Each row was made from one path, in order. Every step used is in the known rows, and no mark comes twice. Write each row's path.
Known rows
J, E, N, F, G: [-21  11   3 -12  -5 -15  -4 -13   6  -9   1  -8  -9   0 -15  -2  -1  16
  39 -17 -29 -42   2  -2 -21   4   2 -17  21   5  14  15 -14 -10 -17  -1
  -3]
H, Y, F: [  0  10  32   1  34  22   2 -17 -34   5  -1  24  45  13 -28 -15 -21 -42
  -3 -43  31 -13 -40  35 -19  -1 -16  -8  -8 -18 -23  -1  -5  32  -1  29
  16]
S, T: [  7   0  -8  -2  -4  -6   1  43 -28 -16  -1 -13 -22 -12   0  13   6  -6
 -15  -1  11  15 -12  20  39  -7  22   4  -6   7  26  -1  11  10  10   3
  43]
D, A: [  8 -27 -12  21  19  11  -9  19 -31 -12  -2  13  15  -6 -13  42  11  -7
 -14 -19  25  -9 -19   3   7  12 -34  11 -34 -32 -18  21  30  -4  14 -35
   3]
Y, F, J: [ 27  -2   4 -22  28  24  -1 -23 -12  16   0  -3  15   4  -8 -29   1 -35
  12 -10  27   0   5   2 -20 -18 -11   3  -1 -22   9 -37  -6  17  -8   0
 -13]
Q, E, M: [  1 -23 -25  13   0  29  -7   7  22  -6 -29   6 -10   8   8   1 -43 -16
   9  -9  22   2 -16 -10  -5   3 -24   8 -42  56   3  11 -20  41 -28   1
 -14]
J, F, G, N: [-11 -24  -8 -10  23  15  33 -28 -11   7   7 -17  27  16  -2 -12  31  28
  -1  -8   0  -1  42 -11 -13  20   2 -11   9 -42  -7  10 -25  -2  15  34
  30]
N, F, T, E, C: [ 14   8  10   0  -5 -16  -7   2  18   8   9  18 -38   7  15   2  15  -6
 -11  19  -9  15   3   7  11   4  13 -12  11   3  -4  15   6 -28  -6 -18
 -14]
N, F, T, E, Q: [ 14   6  -3   9 -12 -14  -5   0  17  13   7   8 -23  14   8  -3  12  -4
 -19  33 -12  16   6   1  17   5  29   4  21  10  -7   2  -8 -18 -14 -17
 -10]
B, F, J, E, C: [  2  14 -15 -18  -6 -18 -18 -28  18 -22  -5   9   6 -18  -6 -11 -10  11
  13  -7  13 -11  -2  -7  -1 -10 -35 -10 -22  26   7 -11  16  15   5  12
 -26]
H, Y, F, T, E: [ 12  20  40  -6   8  13  -2 -26 -17  17  -3  30  21  15 -28 -24  -5 -23
  -5 -30  36   3 -33  20 -11 -10  -4 -11   7  11 -10 -16 -20  41  -2  14
   7]
N, F, T: [ 16  12  -5   7  10  -7   4   7   4  10  32  12 -16  17   2  11  15  -1
 -15  19 -12  17  12  16  11  -1  34   6  20 -13 -13   2   1 -26 -11  -6
  19]
B, F, T, E, J: [  8   9   2   0 -37  -7  10 -13   7  -1  -1 -14   1 -16   7  13  -3  25
 -17  15   7  18  -8  -8   0   7 -13  19 -10  55  13 -20  -7  14  19  -9
   2]
N, F, J, E: [ -7  20 -11 -11   2 -24 -23 -18  22  -8  13  17  -1  16 -11 -18  -4  -9
   7   1 -12  -5  20  -8  -4  -9  16   7  26   1  -8   6   0 -18 -34   2
 -20]
G, N: [ 12 -20   6   4 -10  14  16 -21 -17  20  16 -27  26  -1 -10  10  17   0
  -6 -10  -6  10  18   1   2  -1   0  -2  -3 -21 -18   4 -12  -4 -11   0
  13]
D, E, Q, F, G, N: [  2 -32 -18  11  22  32  25  11 -27  18 -20 -22  19   6  15  12  26  -3
  24  16   7 -31  23  18  -1   9   6 -24 -33 -57  -1 -11   8  -6  13  16
  30]
B, F, J: [ 13   1 -27  -4  -2 -14  -2 -26  13  -8   4  -3  24 -17  -2  -5   1   8
  -4   2  14   4   7  -8   6  -4 -17  21 -10  15  -1 -11   7  11   6   0
  -7]
D, E: [  8  -7  -6  10  37  10  -3  22 -17  -2 -17 -11  15  -3  13  32   5 -27
  -2  -2   8  -1  -6  14  -8  -2 -15   7 -33 -31 -20   6  22  -8  16   0
  22]
G, N, F, T, E: [ 14  -3  16  -7 -34  -9  11 -28   3  21  22 -15  -5  10  -5   3  31  13
  -9  10 -17  17  32  -5  10  -6  27  -5  30  -3  -9   1 -25 -17 -24 -13
  -2]
B, F, J, E: [  3  16 -23 -17  -8 -20 -17 -33  19 -21   0   2  16 -11 -12 -16  -9  14
   5  -8   9  -2   6 -13  -2 -12 -24  15  -5  36   7 -15  -1  24  -3  11
 -14]
C, W: [ 19 -12  12  26  41   9  19   5   2  16  10   5   3   0  -2 -16  10 -11
 -18   8   0  19 -24   6  24  -6   2  28 -25   0 -18   9  16   3  -9  -5
   0]
M, E: [ 13  -4  -8   9  21  18 -23  19 -12 -24  -6 -11   5   2  -4   0 -20 -19
  -5 -20  -9   5 -16  24   8  -8 -10  27 -30  17 -24  -7  42   2   4 -12
  12]
T, E, N: [ -2 -15  12   7 -20 -15   0 -12  19  10 -29 -20  -3 -26   4   3   2   0
  15  -5  -8  -6 -15 -21  -7   8 -17   0  12  18  14  25 -11   0  -2 -33
 -28]
J, E, X: [-26  10 -12 -12   8 -12   6  -6  -4  -8   0  10  24  10 -16  -6 -40  13
  18 -24 -15 -12 -32 -11  -8   6  -1  -2   0  25   5 -14 -16  17 -10  15
  -5]
R, T, K: [ 16  -8  17  17   4  19  -7  28 -14   1  39  14 -13  -4  11  13  -8 -26
 -10 -11   1   2  -9   3  -1  -6   0  -8  -4 -32  -8  -8  -7  -4  27 -15
  -2]
H, Y: [-11  10  15  22  18   3  -2 -11 -14   8   4  30  45   9 -28   4 -17 -20
 -11 -36  20  -5 -36  24  -1   8  -3   0 -10  -4 -39  22   4  16  -2  23
  20]
D, E, J, F: [-29   2  12   9  30  20  19  27 -29  -7 -31 -21  35   0  19  48 -16   0
   3   9   9 -11   3   7 -32  16 -18  -7 -37 -37 -12   1  30 -17  26  25
  23]
N, F, T, K: [ 14   8   2   8   9  -4   5  11   1   2  30  20 -17  14  13   7  24  -5
 -17  19 -21  12  19   9  16  -2  39  11  19 -23 -11  17   2 -27 -16 -11
  10]
M, E, N, F: [ -1   1   5   8  10  -1 -10  16  -4 -23 -10 -20  -3 -12  -3  16 -17   0
  30 -12 -29 -31 -12  26   3  -7   4   0  -5  -4 -12   9  46 -21  -6 -28
  -1]
S, T, E: [  3  -4   1  -9 -25 -20 -11  29 -10 -18 -22 -14 -34 -15   6  -3   6 -11
 -22  -1  11  23 -14   1  39  -6  11  11   5  39  36   8  -3  17   5 -11
  18]
S, T, F: [-10 -11  -7  -5   4 -19   3  52 -35 -17  -6  -2 -27 -22  18   7  28  -4
 -36   9  -7  12   4  18  56  -2  26  16  15 -14  33  23  18  -8  18   7
  42]
S, T, K, P: [ -3  -2  -8 -14  -6   1   4  61 -36 -37  -4 -17 -22  -8  19  -3  28  -8
 -26  -6 -23   0 -22   4  33  -8  17  18   5 -13  29  22   3  14  10  -5
  44]
B, F: [  9  -8 -23   5  14  -4   6  -7  -6 -21   6 -11  22 -18   8  10  -8  -4
 -21  -5   3   6 -14  13   6  10 -28  25 -21   9  -6   9   6  10  17   9
  15]
R, T, E, J, F, G: [-14  -7  25   4 -31  12   1   8  -2  14  13  -9 -14   4   9   7 -23   3
  -1  -4  10  -2  -3 -21 -35  18 -13 -15   7  10  12 -24 -29  -4  42  -5
  -6]
B, F, T, E, M: [ 21   1 -14  -5 -31  -9   2 -18  17  -9  -9  -5  -6 -17   7   1   4  20
 -12  17  17  24 -10  -7   9  -2 -21  16 -17  52  12 -15 -14  31  20  -7
  -9]
R, T: [ 17  -4   6  15   5  16  -9  24  -9  13  42   6 -12  -1  -1  17 -19 -22
  -7 -11  10  10 -17  10  -9  -4  -7 -13  -4 -21  -8 -25 -10  -1  33 -11
  10]
K, P: [ -3  -6 -27  -7  19  16   4  29 -13 -13   8 -26  11  11  14 -13  15 -17
 -26 -14 -38   3 -41  -6 -22   8 -24  34   6 -23 -12  17 -10   6  11  -3
  35]
F, T, E, V: [ 29   4  -7  -5 -18   5 -12   5  17  30  -8   8 -17   5   6  -3  -3  21
 -20   5  21  34  -4  -9  15  -7   7  12  -4  38 -15  -8 -15   2   5 -15
  -4]
N, F, J, E, Q, U: [ -8  15 -21   0   7 -13 -12  -3  17 -11  11  18 -14  24   0 -18   2  -4
   6  23 -12 -24  24   3  -4  -1  23   6  26 -21 -10   3   4 -19 -35  14
 -23]

Write each row's path
[ -4   8 -13   4   7   9 -21   1  -1 -10 -12   1   8   7 -15 -12 -24 -10
  -2   0  -7  -7 -17   1  -2   3 -14  -7 -16  19  -7  -8  -2  19 -13  18
  -8]  J, E, Q
[ 11   5  -3   0 -19 -14  -4  -2  22   5   1   9 -25  11   9   0   9  -2
 -10  26  -3  20   5  -1   7   1  17   9  14  17  -3   6 -13 -10 -10 -15
 -14]  N, F, T, E, M
[ 17  -1  11  -3 -20   0  18 -19  -8  24  34 -13   2  13  -9  13  30  16
  -4  11 -16  13  33   8  10  -8  33 -11  23 -23 -17  -4 -15 -22 -22  -5
  15]  G, N, F, T
[  2   5 -15   3   9 -18  -8 -12  16   7  16  11   4   9  -1  -5   6 -14
  -1  10  -6   1  21  -3   4  -2  23  12  21 -19 -17  10   8 -31 -25  -8
 -12]  N, F, J
[  4   8  11   9  -6 -12  22   3   8  20  14  -7 -13 -14  -2  30  17  26
  32  16 -20 -19   4   9   1  -1  31 -25  25 -26   7   8   5 -30  -8 -26
   4]  E, N, F, T
[  2   6   2   3   0  -6 -15   3   8 -15 -12 -14  -3 -13  -8   7 -12   8
  41  -7 -21 -32   1  14   6 -15  12  -2   2   0  -9  -3  45 -22 -14 -33
 -16]  M, E, N, F, J
[  6 -17  12   4  -1  -5 -15  -2  13   1 -26   4 -18 -15  18  -6  -3 -29
  -9  -8   6   9 -22  -7   0  14 -38 -12 -27  15  -3  31  13  -7  11 -15
 -36]  T, E, C
[  0 -14 -18   5  17  -4   4  -3  -5   6  23  -4  -3  20   7  -5  17 -14
  -9   0 -21 -14  16  10  -4  21  20  20  13 -19 -14  26 -12 -34  -6  -2
  22]  N, F, G
[-12  -1 -24  -9  18   4   4 -12  17   2   4  21   2  14  -7 -34  -1   4
  31  -9   9  -8  28  -2 -12 -10  12  -6  10 -16  30 -15   0  12 -19  28
   7]  Q, F, J, E
[-20  -7 -20  -2  13 -11  -6   6   6   0  -6  23 -11   0  14 -29  28   6
 -15  26 -18 -17  34 -10  15   1  10  21  30 -30   4  14  12 -13  -8  17
 -19]  T, F, J, E, Q, U
[ 15  -7  15   8 -18   0 -20  11   9  11  22   3 -24  -5   6   1 -18 -26
 -13 -12  11  18 -20  -9 -11  -4 -16  -6   8  11   1 -17 -23   5  28 -24
 -15]  R, T, E
[ -1   5   6 -16 -26 -13  -3 -40   7   9  21 -10  12  11 -19  -9  15   9
  12  -4 -16  -5  40 -11  -2 -15  18  -9  28 -12 -13  -2 -17 -16 -41   3
 -16]  G, N, F, J, E
[  6   3  21  -2  31  -1  20  -7  22   7 -12  23 -21   4  12 -18  21  26
 -10  19  15  32   6 -10  12   2  -5 -23  -5  -8   2   3  10   7  17  15
 -12]  J, F, T, E, C, W
[ -4   4   7  -6  -6  -8 -23  10   5  11  33  27 -24  -8   3 -10   2  -4
  -6  -2  -2   1  14 -15   2 -17   2  -9  31 -19   8 -22  -7  -8  25  -5
 -14]  R, T, F, J, E
[-10   4  15  -5 -15 -12 -14   9   8  16  26  19 -24 -20   1   0   4  11
  18  -2  -7 -17  12 -16  -1 -17   5 -26  37 -27  18 -20  -6 -11  26 -16
 -21]  R, T, F, J, E, N
[ 10  16  36  -7  -2  18   1 -26 -14  13 -15  29  22  12 -27 -22 -11 -21
   6 -24  44   0 -38  19 -16 -11 -13 -15  -7  18  -8 -20 -22  52   2  17
  -7]  H, Y, F, T, E, M
[-24  14  18  10   1  24  34  11 -15  13  -1 -10  22   9   2  31 -15  34
  -3  18   5  10  10  -5 -25  20   8  -9  -9  -6   0 -19   9 -11  18  24
  22]  E, J, F, T
[-26  13  14  -3  16  29  25  41 -28 -11 -24 -20  20   8  29  37  10  15
  -1  14 -13 -12   0  -7 -33   7  -8  -1 -21 -44  -4  -3  19 -10  29  13
  30]  D, E, J, F, T, K, P
[ -2   2   1 -17 -36  -9  -2 -40   8   7   5 -11  15   9 -18  -8   9  12
  21   3  -7  -8  35 -12  -4 -16   9 -15  14  -5 -12  -5 -20  -6 -37   6
 -28]  G, N, F, J, E, M
[  4 -14   6   1  -8  -2  14 -19 -14  10  23 -21  18   8  -4  11  16  -4
  -9  -2 -22   1  25  10   4   3  15  -3  15 -34 -22  18 -11 -26 -24   2
   7]  G, N, F
[ 13  10   1   1  -9 -19  -5  -4  19   9  15  10 -26  14   8  -2  15  -4
 -20  20 -13  23  10   0  10   0  26  14  29  11  -4   9 -11 -21 -14 -18
  -2]  N, F, T, E
[  2 -21  -8   4 -22  -1 -12 -10  17  -3 -40  -9   1 -10   9 -10 -11 -22
  -9   3  14  19 -20 -18  -6   9 -34  20 -22  39   1  18 -16  21   3 -13
 -38]  T, E, M
[-15  -6 -29  -9   9   9   5 -12  19  -2  -9  20   3  11  -6 -32  -7   7
  40  -2  17 -12  24  -4 -14  -9   3  -9  -4 -10  31 -17  -2  23 -16  29
  -6]  Q, F, J, E, M
[-21  17   8  -9   0 -19  -9  -5   8 -17  -2  -4  -5  -6 -13   6 -15   8
  33 -14 -27 -32  -8   2 -18  -2  -2 -19  19   2  10  18  -2  -8 -22   0
 -11]  J, E, N, F
[ -8   6 -11  -8  -3   7 -19  -4   5 -22 -19   2   4   4 -13  -8 -28  -8
  11 -12   7  -2 -18  -3 -18  -5 -32   2 -28  33  -1  -3 -10  32  -7  19
 -16]  J, E, M
[  2   9  -7  -1  36  10  22   0   5   2  10  13   5  14   2   3  16  28
 -12  11  11  32  21   0  -1   4  11 -12   8 -29  -4  -8  -1   5  18  26
  29]  J, F, T
[-37   2  13  13  13  23  30  12 -21  -1 -12 -18  38   4   7  28 -30  14
  -7   6   1  -2   1  -2 -31  32  -9   0 -18 -15  -7   4  14 -14  15  31
  15]  E, J, F
[ -5  19  -1 -12 -16 -15 -14 -30  26  10  -8   2   6 -11 -28 -12  -1  21
  48  -9   1 -20  12 -28 -14 -21   1 -17  15  15  12 -17  -2   8 -23 -11
 -31]  F, J, E, N
[ 23   1 -14   2 -24  -9   2 -15  14  -2  -5  -6  -4 -14   7  -2   7  19
 -21  24  10  21  -9  -5  19   2 -10  11 -10  44   7 -20  -8  23  17 -10
  -4]  B, F, T, E, Q
[-33 -13  -4   8   3  36  17   1   7   1 -21  -6   4  22  10   6 -43  15
   9 -12   7 -16   9 -21 -29  28  -7   2 -22  44  12   8 -22  14 -18  19
  14]  Q, E, J, F, G
[-10 -17   7   1 -24 -23   5 -19  21  10 -19 -20 -15 -14   8  -5  14   2
  20  -1 -22 -23   2 -20 -10  17   1   1  28  12  16  36 -21 -19  -8 -35
 -24]  T, E, N, F, G
[-15   5 -13 -15 -17 -25 -13  34 -14 -13 -19   7 -29 -19   3 -14  24  11
 -15  21  -1  -1  16  -2  58 -15  32  -2  21   7  39  -5  16   4   1   9
  12]  S, T, F, J, E, Q
[-27   4  16  -9 -32 -13   7  32 -19 -23 -34 -24 -18 -13  11  11 -12  11
 -17   6  11  12  -8  -6  19   9  10  -1   3  35  42   4   3   8  13  10
  18]  S, T, E, J, F
[ 19 -16  25  22  43  14  12  15  -2  12  -2  18 -16 -13  11  -3   6 -18
  -1   4   8   1 -34  19  21   3 -24 -23 -58 -18 -19  20  46 -14  10  -2
 -22]  E, C, W
[-24   5  11   9  13  28  -1  21 -23 -29 -21 -22  25   5   1  17 -41   7
   1 -10  -9  -8  -7  17 -17  11 -12  13 -33  13 -18 -11  48  -7  15  13
  14]  M, E, J, F
[ 10 -12   1  12 -24   8 -11   6  19  23  11  11 -22  -2   7 -18 -14 -15
   9  11  20   3  -4 -13  -1  -4   0 -27  11  -4  17 -39 -18  10  20 -16
 -28]  R, T, E, Q, F, J
[ -4  16 -15 -17 -18 -24  -6 -35  21 -16  -6  -5  16 -26 -15  -6  -7  28
  28  -6   4 -20   3 -16  -7 -13 -22  -2   2  28  16 -14   1  20  -3   0
 -21]  B, F, J, E, N
